Every row comes from one small tree of marks. Brackets hold a mark, then the marks that hang from it, in the order of their numbers. Every link used is in the known rows. Which tree was each row made from?
Known rows
{q249 {q191 q396 {q496 q432 q499}}}: -1.801 -1.468 0.162 -3.846 1.985 -1.901 -0.319 2.848 0.319 -0.931 3.026 -0.825 -0.037 -5.010 -0.883 -0.879 2.085 -0.946 -3.983 -2.814 1.403 -0.083 -2.755 -0.999 -0.981 3.554 3.446
{q496 q249 q309 q396 q432 q499}: -1.627 3.951 0.095 -1.952 0.975 -2.068 -2.696 -0.240 3.104 -2.027 0.649 0.152 -0.630 -3.342 -2.864 -3.604 0.761 0.885 -0.704 -2.697 1.378 -0.276 -2.534 -0.385 -0.831 -0.278 1.033
{q396 {q309 q191} {q496 q249 q432 q499}}: -1.901 2.478 -1.788 -3.586 1.338 -1.872 -2.172 1.249 3.947 1.424 3.108 -0.699 -0.838 -4.061 -2.136 -2.013 0.779 0.880 -1.441 -3.178 2.213 0.745 -1.118 -1.556 2.658 1.016 1.952
{q396 q432}: -0.262 -1.521 2.165 -1.387 1.726 1.165 -0.596 4.564 4.256 2.049 0.081 -0.331 -1.883 -0.293 -1.546 -0.601 1.378 0.307 -3.307 -4.763 0.941 -0.334 -4.802 -1.668 -1.431 -0.382 1.009
{q432 {q496 q396 q499}}: -2.344 -0.758 0.437 -2.208 3.089 -2.346 -0.732 0.189 3.365 -0.783 1.173 0.465 -2.399 -3.326 0.253 -1.164 1.326 -0.408 -1.198 -5.126 -1.349 0.297 -5.953 -3.628 -0.281 -0.464 0.628
{q396 q309 {q496 {q249 q191} q499}}: -1.576 1.215 -1.420 -3.989 -0.183 0.517 -0.743 0.857 3.792 0.460 3.770 -2.353 -0.438 -1.432 -2.617 -3.301 0.333 2.099 -0.925 -5.934 2.293 0.755 -3.507 -0.916 2.895 0.818 3.064
{q249 q191}: -0.538 -3.312 2.344 -3.592 0.525 1.049 -0.062 4.561 3.837 1.113 0.417 -1.266 -1.881 -0.689 -1.734 -2.468 0.997 1.767 -1.555 -6.739 0.361 0.683 -5.704 -0.083 -0.535 0.969 1.733
{q432 {q496 q249 {q309 q396}}}: -0.262 -0.422 -1.080 -1.996 1.933 -0.914 0.793 -0.618 4.956 -0.329 -3.290 0.741 -2.161 -2.081 -1.428 -3.971 2.097 -0.833 0.220 -5.780 0.443 2.312 -5.149 -1.485 0.415 -3.277 -1.698
{q432 {q496 q249 q396 q499}}: -1.617 0.907 0.508 -2.992 2.260 -1.707 -1.377 -1.744 3.619 -2.373 0.286 0.608 -2.055 -3.548 0.012 -1.576 1.691 0.079 -0.586 -4.235 -1.439 -0.070 -5.145 -3.148 -0.239 -1.384 1.134
{q309 {q191 {q396 q432} q496}}: 0.640 -2.752 0.220 -1.315 3.109 -0.778 0.366 3.271 1.421 1.383 -1.105 0.031 -2.096 -5.171 1.271 -0.526 2.669 -2.040 -3.714 -2.323 1.352 -0.631 -2.543 -2.290 -1.436 2.103 2.308
{q191 q249 q396}: 0.468 -2.803 2.003 -2.011 1.658 2.096 1.103 3.852 1.941 -1.171 -2.312 0.440 -3.540 -2.417 0.752 -2.244 3.312 -1.891 -3.758 -2.789 0.045 -0.217 -3.779 -1.145 -2.196 -0.800 0.834
{q499 {q396 {q309 q191} q432 {q496 q249}}}: -0.677 0.426 -3.340 -0.888 0.845 0.040 -0.614 1.160 3.207 2.440 0.221 -0.315 -2.040 -3.328 -0.725 -0.583 -0.472 0.763 -1.005 -2.729 2.494 -1.039 -2.215 -1.604 2.679 1.431 2.170
{q396 q191 q309 {q496 q249 q432}}: -2.000 2.319 -1.623 -4.991 -0.075 1.335 -1.514 1.074 3.057 2.675 1.637 -1.312 -0.586 -1.398 -2.840 -1.753 -0.624 1.515 -1.269 -4.801 1.839 -0.011 -2.372 0.269 2.746 0.500 2.035
{q496 {q309 {q396 q191 q432}} q499}: 0.496 1.452 -0.916 -0.748 0.621 -0.746 -1.028 2.961 1.905 1.004 2.310 -0.240 -0.549 -0.973 -2.691 -3.780 -0.100 1.027 -0.520 -6.393 3.469 -0.118 -4.375 -0.150 0.481 0.122 2.276
{q432 {q496 q249 q499}}: -1.533 -0.375 1.416 -3.789 2.226 -0.475 -0.446 0.693 5.608 -1.595 0.947 0.382 -2.106 -2.554 -1.046 -1.819 2.633 -0.312 -1.704 -4.680 -0.794 1.103 -4.976 -3.055 0.061 -2.260 0.396
{q309 {q191 q249 {q496 q499}} {q396 q432}}: 1.047 -0.636 0.539 -0.557 3.857 -1.661 -0.434 1.357 0.433 0.170 0.970 1.330 -0.790 -5.301 1.560 -1.109 3.752 -2.496 -2.969 -3.505 2.581 0.277 -2.907 -3.348 -1.435 0.463 2.883
{q499 {q496 q249}}: -0.915 -1.787 2.118 -3.852 1.642 1.113 1.298 0.793 5.291 -0.467 -1.116 -1.150 -1.871 -2.266 -1.006 -1.746 2.761 0.529 -1.324 -4.247 -1.067 -0.243 -4.295 -1.554 -1.617 -2.574 -0.493
{q396 q191 q309 {q496 q249}}: -0.894 0.936 -1.209 -4.611 0.000 2.318 -0.337 0.784 3.899 1.945 1.007 -1.833 -1.500 -0.556 -1.973 -2.930 -0.286 1.717 -0.386 -5.967 1.271 0.383 -3.230 -0.300 2.532 -0.771 1.928
{q309 {q191 {q496 q249 q499}}}: -0.116 -0.886 1.847 -4.085 3.042 -1.417 -0.711 0.764 4.308 -1.773 1.072 -0.025 -1.482 -5.106 -0.024 -2.538 3.482 -0.473 -1.533 -3.491 0.402 1.059 -2.192 -2.667 -1.195 -0.577 1.830
{q309 {q191 q249 q496} q396}: 0.997 -3.144 1.262 -2.142 3.993 -0.836 0.974 1.141 1.368 0.316 -2.481 1.239 -2.253 -4.857 1.994 -2.095 3.997 -2.452 -1.847 -4.374 0.687 1.734 -3.310 -2.459 -2.058 -0.779 0.734
{q191 q249}: -0.269 -2.203 3.317 -2.481 1.946 2.335 0.360 3.812 3.870 0.008 -1.444 0.327 -2.926 -1.229 -0.371 -2.267 2.951 -0.923 -3.043 -4.497 0.136 0.632 -4.589 -1.507 -1.895 -1.879 0.178
{q496 q396 q432}: -1.634 -0.227 1.398 -2.389 1.864 -1.544 -1.842 1.957 2.334 0.683 -0.705 0.222 -1.756 -2.222 -1.056 -0.410 0.482 0.482 -2.017 -3.764 -0.595 -0.380 -4.146 -1.039 -1.972 0.709 0.847
{q496 {q396 q432}}: -0.286 -0.157 1.325 -0.537 1.689 -0.066 -1.503 2.054 2.202 1.289 -0.652 -0.062 -1.820 -1.221 -0.453 -0.348 0.430 0.638 -2.134 -4.343 0.427 -1.464 -5.010 -1.842 -1.773 0.385 1.833
{q496 q432}: -1.597 -1.494 2.330 -3.258 1.779 -0.193 -0.927 4.452 4.358 1.450 -0.015 0.048 -1.770 -1.237 -2.167 -0.606 1.515 0.143 -3.095 -4.158 -0.001 0.795 -3.972 -0.948 -1.620 -0.149 -0.006
{q396 q309 q432}: -1.244 -0.102 0.239 -0.676 1.180 0.957 -0.851 3.717 4.644 3.806 0.394 -1.191 -1.376 -0.038 -2.237 -1.940 0.374 0.844 -1.752 -4.872 3.187 0.052 -4.068 -0.917 0.606 -0.566 0.818
{q249 {q191 {q396 q309} {q496 q432 q499}}}: -2.800 -0.147 -1.778 -3.149 1.489 -2.090 -0.428 2.112 0.741 0.796 3.367 -1.741 0.429 -4.736 -1.657 -2.184 1.081 -0.460 -2.539 -3.077 3.676 0.322 -2.078 -0.303 1.133 3.414 3.228

Write each row's tree
-1.995 0.913 -0.342 -1.340 1.654 -1.958 -1.318 0.727 3.346 0.353 1.802 -1.103 -1.634 -1.945 -1.273 -3.226 -0.001 1.268 0.192 -4.743 1.644 0.139 -3.875 -1.575 0.127 -0.421 1.249
{q496 {q396 q309} q499}
-1.936 -0.392 1.769 -4.132 1.645 0.132 0.083 1.047 4.528 0.237 -0.557 -0.650 -0.867 -3.041 -1.796 -0.579 2.434 0.390 -2.196 -3.091 -0.609 -0.538 -3.461 -0.947 -1.489 -1.378 -0.337
{q499 {q496 q249 q432}}
0.891 -1.220 0.655 -4.729 1.883 0.135 0.281 -0.700 1.914 -0.854 -1.231 -0.011 -0.909 -2.361 -0.089 -1.999 1.960 -0.078 -0.385 -5.730 0.016 0.881 -3.611 -0.845 -1.559 -1.612 1.949
{q309 {q396 {q191 {q496 q249}}}}
-0.896 1.157 -0.754 -3.872 1.378 -0.857 -0.738 1.522 1.950 -2.268 2.098 -0.112 -1.320 -3.565 -1.215 -0.138 2.095 -1.036 -4.583 -1.488 -0.381 -0.419 -1.797 -2.259 -0.575 0.743 2.321
{q191 {q396 {q496 q249 q432 q499}}}
-0.564 -0.862 0.927 -1.628 1.867 -1.536 -0.531 4.227 5.329 0.228 1.197 -0.281 -2.621 -3.204 -2.091 -5.246 1.664 0.696 -0.461 -5.072 1.923 1.524 -3.429 -1.069 0.301 -0.177 -0.020
{q496 {q309 q191} q499}
-1.616 0.270 -1.484 -1.164 1.609 1.222 -0.103 2.938 4.045 4.378 1.557 -1.709 -1.178 -0.145 -1.917 -0.724 0.151 0.032 -3.123 -5.006 2.461 0.267 -3.794 -2.371 1.709 0.089 1.062
{q396 q309 q432 q496}
-0.442 -2.183 -1.900 -2.437 0.230 1.039 1.611 3.592 1.888 0.655 0.046 -1.818 -2.213 -2.016 -1.628 -3.790 0.646 -0.109 -2.794 -5.377 1.176 0.641 -4.218 -0.292 1.306 2.246 1.346
{q249 {q191 {q396 {q496 q309}}}}
-0.381 0.258 -1.369 -0.552 1.963 -1.816 -0.021 1.538 1.285 0.771 2.465 -1.061 1.018 -2.884 -2.003 -3.187 1.379 -0.327 -1.589 -6.054 4.127 0.885 -4.259 -1.275 0.019 1.581 2.675
{q249 {q191 {q496 {q309 {q396 q432}} q499}}}
-0.631 1.039 0.498 -1.547 0.220 3.468 -1.102 3.555 2.024 3.625 0.596 -0.622 -1.269 -0.731 -1.472 -2.758 0.360 0.801 -1.496 -5.129 4.053 -1.264 -3.976 0.460 1.672 0.059 2.699
{q396 {q191 q249} q309 q432}
-2.327 1.666 -0.893 -2.983 0.356 -0.872 -2.506 1.333 1.262 2.900 0.618 -0.736 -1.057 -1.896 -1.959 -2.263 -1.749 2.197 0.521 -5.030 1.955 -0.972 -3.551 1.129 1.220 1.631 2.047
{q496 {q396 q191 q309} q432}
1.116 -1.852 1.639 -2.992 1.114 1.556 0.305 2.582 1.007 0.173 -1.270 0.751 -2.466 -1.153 0.035 -2.658 1.751 -0.011 -1.064 -6.323 0.461 0.346 -4.940 -0.179 -1.119 -1.265 1.761
{q309 {q396 {q191 q249}}}
-2.538 -0.730 0.104 -1.882 2.746 -1.023 0.458 2.473 6.004 0.137 1.261 -0.165 -2.227 -2.393 -2.209 -3.933 1.970 -0.859 -1.447 -5.685 0.763 2.093 -5.335 -2.586 1.053 -1.718 -1.401
{q432 {q496 q309 q499}}
-1.057 3.600 -1.899 -3.056 -0.060 1.555 -1.740 0.909 2.806 1.789 4.491 -1.744 -0.078 -1.002 -2.592 -1.902 -0.502 1.787 -1.534 -5.133 3.156 -1.181 -2.749 -1.199 3.108 0.506 4.044
{q396 q191 q309 q432 {q496 q249 q499}}
-0.477 0.854 -0.193 0.246 3.036 0.864 0.765 1.974 0.922 -1.169 0.631 0.013 -0.924 -4.658 -0.179 -3.105 3.752 -3.699 -4.700 -1.313 3.590 -0.544 -2.155 -2.338 -1.300 0.130 1.807
{q191 q249 {q396 q432} {q496 q309 q499}}
-2.715 -0.799 0.826 -2.559 2.402 -1.703 -0.230 0.514 2.167 1.009 -0.252 -0.567 -1.153 -3.823 -0.574 0.073 1.133 0.258 -1.756 -3.562 -1.154 -1.356 -4.456 -1.633 -1.842 0.513 -0.119
{q499 {q496 q396 q432}}
-2.006 0.795 -0.713 -2.307 1.209 -0.353 0.283 -2.424 3.606 0.481 -1.473 -1.810 -1.211 -3.036 -0.668 -2.793 0.803 1.380 1.209 -4.015 0.553 -1.069 -3.796 -0.977 0.092 -1.739 0.067
{q499 {q496 q249 {q396 q309}}}
-0.150 -3.089 1.656 -2.484 3.317 1.604 1.857 2.005 1.238 -1.333 -2.191 0.242 -2.541 -4.119 1.649 -1.539 4.330 -3.551 -4.533 -2.154 0.168 0.332 -2.966 -2.345 -2.767 -0.778 0.914
{q191 q249 q396 q496}
0.630 -0.256 -0.450 0.462 1.587 -0.509 0.062 3.061 3.405 1.944 -1.476 -0.018 -1.380 -0.408 -2.155 -2.938 1.058 -0.213 -1.389 -5.573 2.621 0.937 -4.561 -0.870 -0.942 -1.159 -0.150
{q496 {q309 {q396 q432}}}
-1.487 1.031 -0.560 -1.875 1.862 -0.449 -0.537 -1.759 4.383 -0.657 -3.044 0.392 -2.433 -3.033 -0.846 -3.804 1.197 -0.146 0.333 -4.730 -0.333 0.627 -5.123 -1.579 0.383 -1.963 -0.957
{q432 {q496 q249 q309 q396}}
-1.783 1.980 -1.933 -2.396 0.747 0.912 -1.132 2.880 2.501 3.324 5.270 -1.922 -0.442 -0.668 -2.436 -1.586 -0.876 1.321 -2.108 -5.947 3.294 -0.708 -3.572 -1.633 3.133 1.352 3.420
{q396 q191 q309 q432 {q496 q499}}
-1.841 0.854 -1.724 0.082 1.988 0.505 0.051 1.787 1.675 1.101 1.219 0.407 -1.841 -3.819 0.228 -1.742 2.279 -2.391 -3.301 -2.409 3.437 -0.716 -3.891 -2.590 2.064 0.080 1.740
{q191 q249 {q396 q309 {q432 {q496 q499}}}}
0.167 -1.658 -0.803 -1.341 1.780 1.120 0.709 3.707 1.750 1.370 0.230 -0.664 -2.344 -1.477 -0.123 0.603 1.484 -1.461 -5.307 -3.208 0.168 -0.916 -3.781 -2.745 -0.590 1.220 1.978
{q191 {q396 q432 q496}}
-2.795 -0.893 -2.864 -1.297 1.012 0.710 -0.064 2.148 2.797 3.783 1.123 -0.034 -2.061 -2.126 -1.077 -0.601 -1.618 0.761 -0.169 -5.116 2.606 -1.096 -5.431 -0.824 3.487 1.089 1.418
{q499 {q396 q191 q309 {q432 q496}}}
-1.808 -2.208 -0.788 -1.976 1.486 0.883 0.064 2.933 2.449 2.106 0.727 0.829 -2.569 -2.326 -0.374 0.752 -0.592 0.190 -1.610 -5.046 0.341 -1.492 -6.129 -1.547 1.461 1.215 1.755
{q499 {q396 q191 {q432 q496}}}
1.192 -1.052 0.464 -1.894 0.793 0.381 -0.720 3.392 1.381 2.223 0.230 0.134 -1.352 -0.146 -1.138 -0.953 0.078 1.105 -1.269 -6.608 1.368 -0.584 -5.163 -0.338 -0.734 0.232 2.610
{q309 {q396 q191 q432}}
1.757 -0.742 0.177 -1.810 2.840 -1.514 -0.653 -0.035 2.192 0.690 -1.959 0.772 -0.789 -4.175 0.758 -0.741 2.762 -0.903 -1.378 -3.854 1.428 0.409 -2.718 -2.181 -1.578 -0.290 2.166
{q309 {q191 {q496 q249}} {q396 q432}}
0.223 -1.978 1.992 -4.119 2.946 -0.201 -0.076 0.915 4.497 -0.239 -1.701 -0.003 -2.008 -4.489 0.347 -2.271 3.303 -0.497 -1.381 -3.782 -0.047 1.109 -2.531 -1.941 -1.452 -0.782 0.968
{q309 {q191 {q496 q249}}}
0.103 -0.338 1.525 -3.580 -0.229 0.358 -1.636 0.269 2.098 -1.156 -1.109 -0.766 -1.465 -1.914 -0.818 -2.645 0.296 2.562 0.216 -5.448 -0.204 -0.906 -5.041 0.251 -0.849 1.078 3.049
{q496 {q249 q191} q396}
-0.100 1.869 -0.808 -1.443 1.065 2.051 -0.345 1.612 4.505 1.213 -0.326 -0.884 -1.150 -0.724 -2.662 -2.293 1.235 -0.244 -3.178 -4.194 1.768 0.112 -3.331 -1.762 0.593 -1.051 0.653
{q396 q432 {q496 q249 q309}}
-0.509 0.332 -1.164 -0.558 1.854 1.712 -0.528 3.007 2.502 4.354 0.460 -0.410 -1.961 -2.782 -0.129 -1.654 1.350 -0.719 -2.894 -4.105 3.277 -0.096 -2.900 -2.095 2.449 1.051 1.875
{q396 {q309 {q191 q249}} q432 q496}
-1.549 1.615 -0.689 -2.094 1.428 -2.157 -1.073 -1.043 2.734 0.380 -2.060 -0.188 -1.163 -6.210 -1.186 -3.334 1.153 1.007 0.678 -2.714 0.664 -1.097 -2.519 -0.015 0.062 0.548 -0.312
{q499 {q496 q249 {q309 q191} q396 q432}}
-1.381 -1.060 -0.516 -1.474 1.838 0.643 -0.070 0.921 4.078 0.123 -1.217 1.198 -2.425 -2.635 -0.380 0.904 1.035 -0.494 -2.073 -3.007 -0.061 -0.940 -5.229 -2.418 0.242 -0.649 0.853
{q499 {q396 {q432 {q496 q249}}}}
-1.446 0.427 -0.723 -3.469 1.201 0.813 0.047 3.188 3.646 0.528 3.699 -1.439 -1.691 -1.199 -2.743 -4.024 0.286 0.672 -1.799 -6.478 1.188 0.896 -3.965 -1.281 1.651 0.122 1.200
{q396 q191 {q496 q309 q499}}
-0.243 -0.773 -1.296 -1.958 0.509 0.162 -0.075 3.924 0.309 0.341 4.159 -1.428 -0.924 -2.326 -0.904 -0.297 0.735 0.169 -4.669 -4.317 1.539 -1.431 -4.253 -2.018 0.914 3.844 4.709
{q249 {q191 {q396 q432 {q496 q499}}}}
1.972 -1.487 1.097 -0.115 2.056 -0.097 -0.686 3.298 1.197 1.757 -1.932 1.604 -2.288 -2.975 0.841 -1.360 2.522 -0.760 -2.033 -4.411 1.895 -0.110 -4.032 -1.542 -1.172 0.118 1.977
{q309 {q191 q249} {q396 q432}}
0.917 0.655 -0.230 0.820 1.433 0.157 -0.578 4.293 1.279 -0.275 0.224 0.770 -2.488 -5.002 -0.272 -4.253 2.733 -1.441 -3.034 -1.865 3.748 -1.026 -2.336 -0.911 0.203 1.439 2.262
{q496 {q309 {q191 q249 {q396 q432}}} q499}
-0.484 -0.625 -1.107 -0.230 0.841 0.596 -0.005 3.712 2.700 2.542 -0.444 -1.026 -1.969 -1.246 -1.184 -1.784 0.645 -0.178 -2.461 -3.216 3.157 -0.806 -3.241 -0.603 0.307 0.440 1.521
{q191 {q396 q309 q432}}
